Each row was made from one small tree. Brackets hold a mark, then the marks that hang from it, in alphabetical order. Every link used is in the known rows. Write each row's tree.
Known rows:
(lalu (kezo (muri dila (dizoz fime)))): -10; -7; 9; 11; 10; 11; 15; -30; 43; 39; -23; 16; 16; -3; -3; 10; -1; -1; -19; 24; -42; -46; -12; -9; 26; -16; 45; -19; -10; 17; -12
(vefa fime): 7; 3; 8; 2; 11; -10; -2; 4; -9; 0; -18; -6; 9; 2; 2; 0; -6; 0; 0; -4; -9; 1; -2; 0; 6; -1; 6; 11; -10; 13; -17
(vora (zubi dizoz)): -24; 6; 1; 8; 1; 8; 5; -10; -6; -10; 13; -17; 3; -6; -16; 12; -7; -6; -3; -10; -8; -18; -18; -21; 9; -15; -8; -28; -8; -14; 11
(dila (vorefa (tuvug (muri (dizoz zubi) kezo) nono))): 8; 33; 49; 41; -6; 6; 15; -31; 16; 15; 29; 32; 54; -15; 5; 9; 11; 24; 43; 45; 35; 24; -4; 34; 4; -1; 34; 18; -19; -5; 48
(fime dizoz): 6; -2; 9; 4; 8; -3; -1; -3; -6; 6; -14; -5; 0; 8; 3; -2; 8; 0; -12; -8; -17; -7; 2; -15; 0; -7; -5; 11; 1; 14; -4
(vesaku (tuvug muri vorefa)): 19; -1; 2; 14; 8; -5; 6; 12; -3; -6; 22; 14; 12; -12; 2; 8; 10; 5; 42; 23; 27; 40; 16; 34; 0; -8; 17; 12; 23; -15; 23
(vora (zubi (dizoz fime) (kezo (muri (dila vorefa))))): -45; 15; 27; 15; 6; -1; 14; -45; 39; 12; -7; -12; 16; -26; -17; 32; 4; -4; 0; -6; -37; -63; -29; -39; 35; -37; 31; -60; -13; -16; 2
(vora (zubi (dizoz fime) (kezo muri))): -47; 10; 1; 2; 10; 16; 0; -31; 24; -1; 1; -22; 6; -13; -25; 22; 2; -14; -22; -11; -31; -48; -19; -55; 20; -34; 10; -49; -10; -18; -18
(zubi dizoz kezo): -32; 10; -2; 3; -3; 14; 2; -20; 7; -4; 4; -8; 5; -8; -17; 17; -5; 0; -10; -10; 0; -25; -12; -16; 9; -19; -5; -26; -11; -16; 5
(lalu (kezo (muri dila dizoz))): -4; -9; 2; 10; 6; 5; 22; -18; 42; 39; -10; 25; 7; -8; -10; 13; -4; 3; -10; 29; -27; -35; -18; -1; 19; -2; 46; -17; -6; 10; -5
(dila (vorefa tuvug)): -5; 22; 29; 18; -8; -11; 0; 4; 21; 2; 14; 18; 9; -11; 5; 1; 4; 7; 19; 17; 6; -1; 3; 7; -1; 6; 11; -11; -7; 2; 22
(muri dila dizoz kezo): 6; -1; 27; 21; 8; 0; 30; -35; 11; 29; -14; 24; 32; -4; -9; 10; -19; 12; 25; -6; 15; -20; -15; 27; 22; -3; 25; -3; -19; 3; 19
(vorefa (tuvug (muri (dizoz fime)) nono)): 0; 14; 26; 32; -6; 17; 15; -11; 16; -3; 21; 16; 37; -12; 1; -7; 6; 7; 43; 41; 19; 34; 11; 29; 5; -13; 33; 13; -10; -8; 22
(lalu (kezo muri)): -7; -4; -10; -3; 2; 6; -3; 1; 34; 19; -1; 10; -9; 1; -3; 7; 8; -1; -31; 24; -27; -20; -4; -19; -4; 4; 29; -14; 5; 5; -19
(vesaku tuvug): 9; 0; 4; 10; 12; -3; -3; 13; 4; 0; 7; 8; -3; -5; 0; 3; -1; -5; 22; 1; 4; 11; 5; 7; -3; 1; -6; 1; 4; -3; 10
(muri (dila vorefa) (dizoz fime zubi) kezo): -3; 18; 49; 27; 11; 0; 13; -63; 11; 39; -25; 13; 50; 0; 11; 17; -2; 13; 3; -3; -13; -47; -16; 8; 37; -23; 15; -3; -29; 21; 25
(vefa (fime (dizoz zubi)) vokinif): 11; 8; 22; 3; 25; -15; -17; -3; -37; 19; -48; -26; 22; 16; 10; -4; 9; -1; -33; -5; -53; -20; -11; -29; 7; -16; -13; 36; -20; 47; -26
(kezo (muri (dizoz fime))): -6; 2; 6; 6; 12; 7; 1; -17; 29; 18; -12; 7; 7; -7; -5; 3; 0; -12; -5; 9; -29; -19; -2; -16; 22; -14; 19; -10; -6; 9; -18
(dizoz fime (zubi kezo)): -23; 11; 5; -6; 8; 17; -12; -34; -7; 8; -10; -20; 21; 9; 2; 9; 12; 0; -36; -4; -18; -39; -4; -35; 14; -27; -14; -5; -14; 7; -10
(fime (dizoz (zubi (kezo (muri (dila (vorefa tuvug))))))): -15; 19; 39; 18; 14; -10; 10; -27; 42; 32; -7; 13; 19; -14; -1; 18; 24; 9; -5; 18; -36; -50; -16; -36; 23; -15; 24; -20; -13; 17; 0
(fime (dizoz zubi)): 4; 3; 8; 1; 13; 3; -7; -12; -16; 12; -12; -12; 9; 15; 8; 0; 18; 0; -30; -3; -29; -20; -3; -30; 8; -14; -19; 16; -4; 24; -4
(vesaku (tuvug (muri dila (dizoz zubi) kezo) nono)): 25; 4; 33; 40; 16; 10; 30; -32; 5; 22; 13; 26; 52; -15; 1; 15; 2; 16; 62; 29; 30; 24; -8; 46; 15; -11; 31; 24; -12; -8; 42
(vokinif (vefa (fime dizoz))): 10; 2; 14; -2; 17; -21; -4; 5; -37; 11; -38; -18; 13; 22; 3; -9; 5; 0; -13; -11; -34; 4; -1; -21; 9; -8; 9; 30; -20; 36; -28
(vesaku (tuvug (muri dila dizoz) nono vorefa)): 25; -4; 18; 32; 6; -3; 35; -8; 8; 8; 27; 31; 30; -28; -1; 14; 7; 16; 79; 44; 32; 49; 8; 66; 13; -10; 52; 18; 13; -21; 44
(kezo (muri dizoz)): 1; 0; -1; 3; 9; 0; 8; -5; 28; 18; 1; 15; -1; -12; -13; 5; -4; -8; 3; 14; -14; -7; -9; -8; 12; 0; 18; -8; -2; 2; -12
(nono (tuvug (muri dila kezo) vorefa)): 19; -3; 24; 30; 4; -3; 40; -24; 17; 11; 21; 21; 47; -13; 2; 6; 1; 16; 52; 12; 48; 24; 0; 62; 13; -7; 44; 6; 15; -23; 23
(tuvug (muri dila (dizoz zubi) kezo) nono vorefa): 15; 4; 28; 27; 3; 7; 36; -47; -2; 21; 15; 25; 56; -11; 5; 17; 10; 28; 42; 36; 31; 20; -5; 54; 24; -16; 51; 26; -5; -11; 39
(dila (vorefa (tuvug muri nono))): 6; 23; 32; 29; -17; -5; 10; 4; 22; -10; 32; 21; 22; -23; 8; 0; 17; 17; 54; 46; 27; 46; 9; 34; -12; 6; 38; 8; 3; -17; 35
(vorefa (tuvug (muri dila (dizoz zubi) kezo) nono)): 11; 13; 41; 42; 2; 14; 36; -35; 15; 20; 20; 31; 60; -12; -1; 6; 2; 24; 54; 41; 32; 17; -10; 45; 17; -6; 41; 17; -23; -4; 39

Write each row's tree:
-39; 14; 28; 14; 3; 2; 8; -43; 51; 17; -18; -1; 15; -24; -6; 28; 6; -3; 1; -2; -36; -54; -19; -22; 37; -34; 33; -49; -12; -8; -3
(zubi (dizoz fime) (kezo (muri (dila vorefa))))
4; 24; 60; 45; -6; -7; 33; -34; 34; 24; 12; 44; 43; -24; 1; 10; -6; 27; 60; 26; 26; 2; -8; 48; 12; 6; 54; -3; -24; -6; 50
(muri (dila (vorefa (tuvug nono))) dizoz kezo)
16; 3; 5; 25; 0; 6; 26; -3; 12; 5; 28; 12; 30; -14; -11; -4; -3; -2; 34; 20; 35; 30; -5; 31; 4; -3; 7; 9; 7; -14; 13
(nono (tuvug (muri dizoz)))
14; 1; 1; 16; -2; 0; 19; 3; 7; -7; 37; 7; 24; -13; 1; -1; 12; 4; 32; 22; 37; 40; 10; 40; -1; -6; 21; 10; 26; -23; 12
(nono (tuvug muri vorefa))
-7; 19; 49; 35; 0; -4; 21; -25; 59; 23; 6; 31; 26; -31; 6; 7; 10; 7; 46; 40; -21; -7; -4; 19; 25; -9; 63; -17; -14; 1; 16
(kezo (muri (dila (vorefa (tuvug nono))) (dizoz fime)))
-34; 7; -7; -1; 4; 13; 2; -15; 34; 2; 4; -2; -5; -16; -22; 20; 1; -9; -11; -1; -18; -28; -15; -30; 14; -17; 12; -36; -4; -17; -15
(zubi dizoz (kezo muri))
-14; 17; 24; 12; 3; -5; 18; -47; 8; 32; -6; 10; 32; -14; -7; 25; 3; 14; -2; 10; -5; -47; -25; -6; 29; -17; 8; -13; -20; 6; 25
(muri (dila vorefa) (dizoz (zubi kezo)))
14; 2; 35; 39; 9; 6; 42; -45; 18; 22; 8; 22; 64; -12; 0; 7; -4; 12; 47; 12; 38; 9; 1; 60; 30; -23; 46; 6; 3; -13; 24
(nono (tuvug (muri dila (dizoz fime) kezo) vorefa))
-8; 6; 5; 2; 17; 13; -6; -26; 19; 24; -10; -1; 15; 1; 1; 5; 9; -13; -25; 13; -39; -31; -8; -30; 29; -21; 3; -3; -12; 19; -19
(kezo (muri (dizoz fime zubi)))
19; 7; 18; 31; 3; 4; 32; -23; 10; 13; 30; 26; 47; -11; -9; 5; -3; 12; 39; 17; 56; 31; 2; 54; 8; -5; 30; 14; 11; -22; 26
(nono (tuvug (muri dizoz kezo) vorefa))
-12; -2; 9; 9; 15; 17; 8; -39; 33; 45; -20; 8; 24; 4; 3; 13; 8; -1; -37; 29; -54; -59; -17; -23; 34; -23; 31; -13; -16; 27; -13
(lalu (kezo (muri dila (dizoz fime zubi))))
-3; 26; 68; 47; -3; 0; 26; -47; 34; 24; 0; 35; 51; -18; 8; 8; -2; 22; 51; 21; 11; -8; -2; 41; 20; -9; 54; -4; -28; 0; 42
(muri (dila (vorefa (tuvug nono))) (dizoz fime) kezo)
-4; 3; 26; 2; 32; -18; 0; -22; 0; 37; -57; -19; 25; -2; -4; 13; 10; -1; -27; 0; -65; -50; -27; -43; 24; -24; 19; 10; -21; 38; -43
(vefa (fime (dizoz (zubi (kezo (muri dila))))) vokinif)
17; 12; 47; 39; -8; -6; 37; -40; 21; 21; 3; 33; 48; -25; 1; 16; -2; 26; 64; 28; 35; 23; -9; 56; 11; -3; 58; 11; -9; -15; 47
(tuvug (muri (dila vorefa) dizoz kezo) nono)
-16; 23; 23; 25; -1; 27; 10; -34; 8; 5; 23; 6; 49; -9; -5; 5; 16; 13; 15; 43; 16; 6; 0; 2; 10; -26; 20; 11; -20; -6; 20
(vorefa (tuvug (muri (dizoz fime (zubi kezo))) nono))
-8; 27; 61; 38; 9; 2; 14; -54; 24; 37; -10; 25; 58; -4; 9; 10; -3; 16; 17; 10; -5; -44; -12; 13; 36; -18; 19; -9; -36; 21; 33
(muri (dila (vorefa tuvug)) (dizoz fime zubi) kezo)
9; 13; 31; 31; -7; 9; 17; -7; 17; -6; 25; 24; 35; -9; 1; -3; 4; 19; 52; 31; 44; 43; 10; 40; -13; 6; 40; 15; -6; -19; 27
(vorefa (tuvug (muri kezo) nono))
-8; 14; 8; 17; 8; 18; 16; -41; -1; 12; 26; -2; 53; -8; -6; 11; 17; 6; -1; 24; 23; -3; -1; 10; 22; -35; 9; 7; 6; -13; 11
(nono (tuvug (muri (dizoz fime (zubi kezo))) vorefa))
-46; 12; 5; 6; 4; 18; 1; -35; -3; -8; 2; -28; 15; -4; -21; 18; -3; -5; -21; -20; -13; -44; -17; -41; 15; -37; -8; -39; -16; -17; 2
(vora (zubi (dizoz fime) kezo))
0; 12; 44; 38; 11; 17; 24; -46; 16; 27; -6; 20; 66; 2; 2; 3; -4; 13; 29; 20; 14; -18; -8; 23; 34; -24; 23; 5; -31; 14; 24
(vorefa (tuvug (muri dila (dizoz fime zubi) kezo)))
7; 10; 40; 32; -8; -1; 26; -36; 18; 13; -2; 15; 40; -24; 9; 10; 9; 14; 52; 33; 4; 17; -2; 40; 20; -20; 50; 8; -7; -7; 34
(tuvug (muri (dila vorefa) (dizoz fime)) nono)
-4; 13; 21; -1; 24; -11; -15; -16; -35; 20; -48; -29; 27; 12; -2; 6; 9; 3; -41; -10; -44; -36; -16; -43; 6; -23; -13; 26; -23; 37; -28
(vefa (fime (dizoz (zubi kezo))) vokinif)
7; 11; 49; 35; 1; -3; 26; -51; 20; 28; -21; 22; 54; -12; 3; 14; -7; 15; 39; 7; 15; -11; -8; 35; 29; -20; 41; 0; -18; 3; 30
(tuvug (muri (dila vorefa) (dizoz fime) kezo))
17; 0; 29; 30; -2; 2; 43; -38; 7; 16; 13; 33; 48; -18; -1; 14; 0; 28; 61; 31; 42; 33; 1; 68; 16; -9; 67; 20; 1; -21; 40
(tuvug (muri dila dizoz kezo) nono vorefa)
-6; 10; 16; -4; 31; -13; -16; -12; -9; 27; -48; -23; 17; 3; -5; 9; 14; -5; -43; -1; -61; -39; -19; -57; 10; -21; 4; 17; -17; 37; -48
(vefa (fime (dizoz (zubi (kezo muri)))) vokinif)
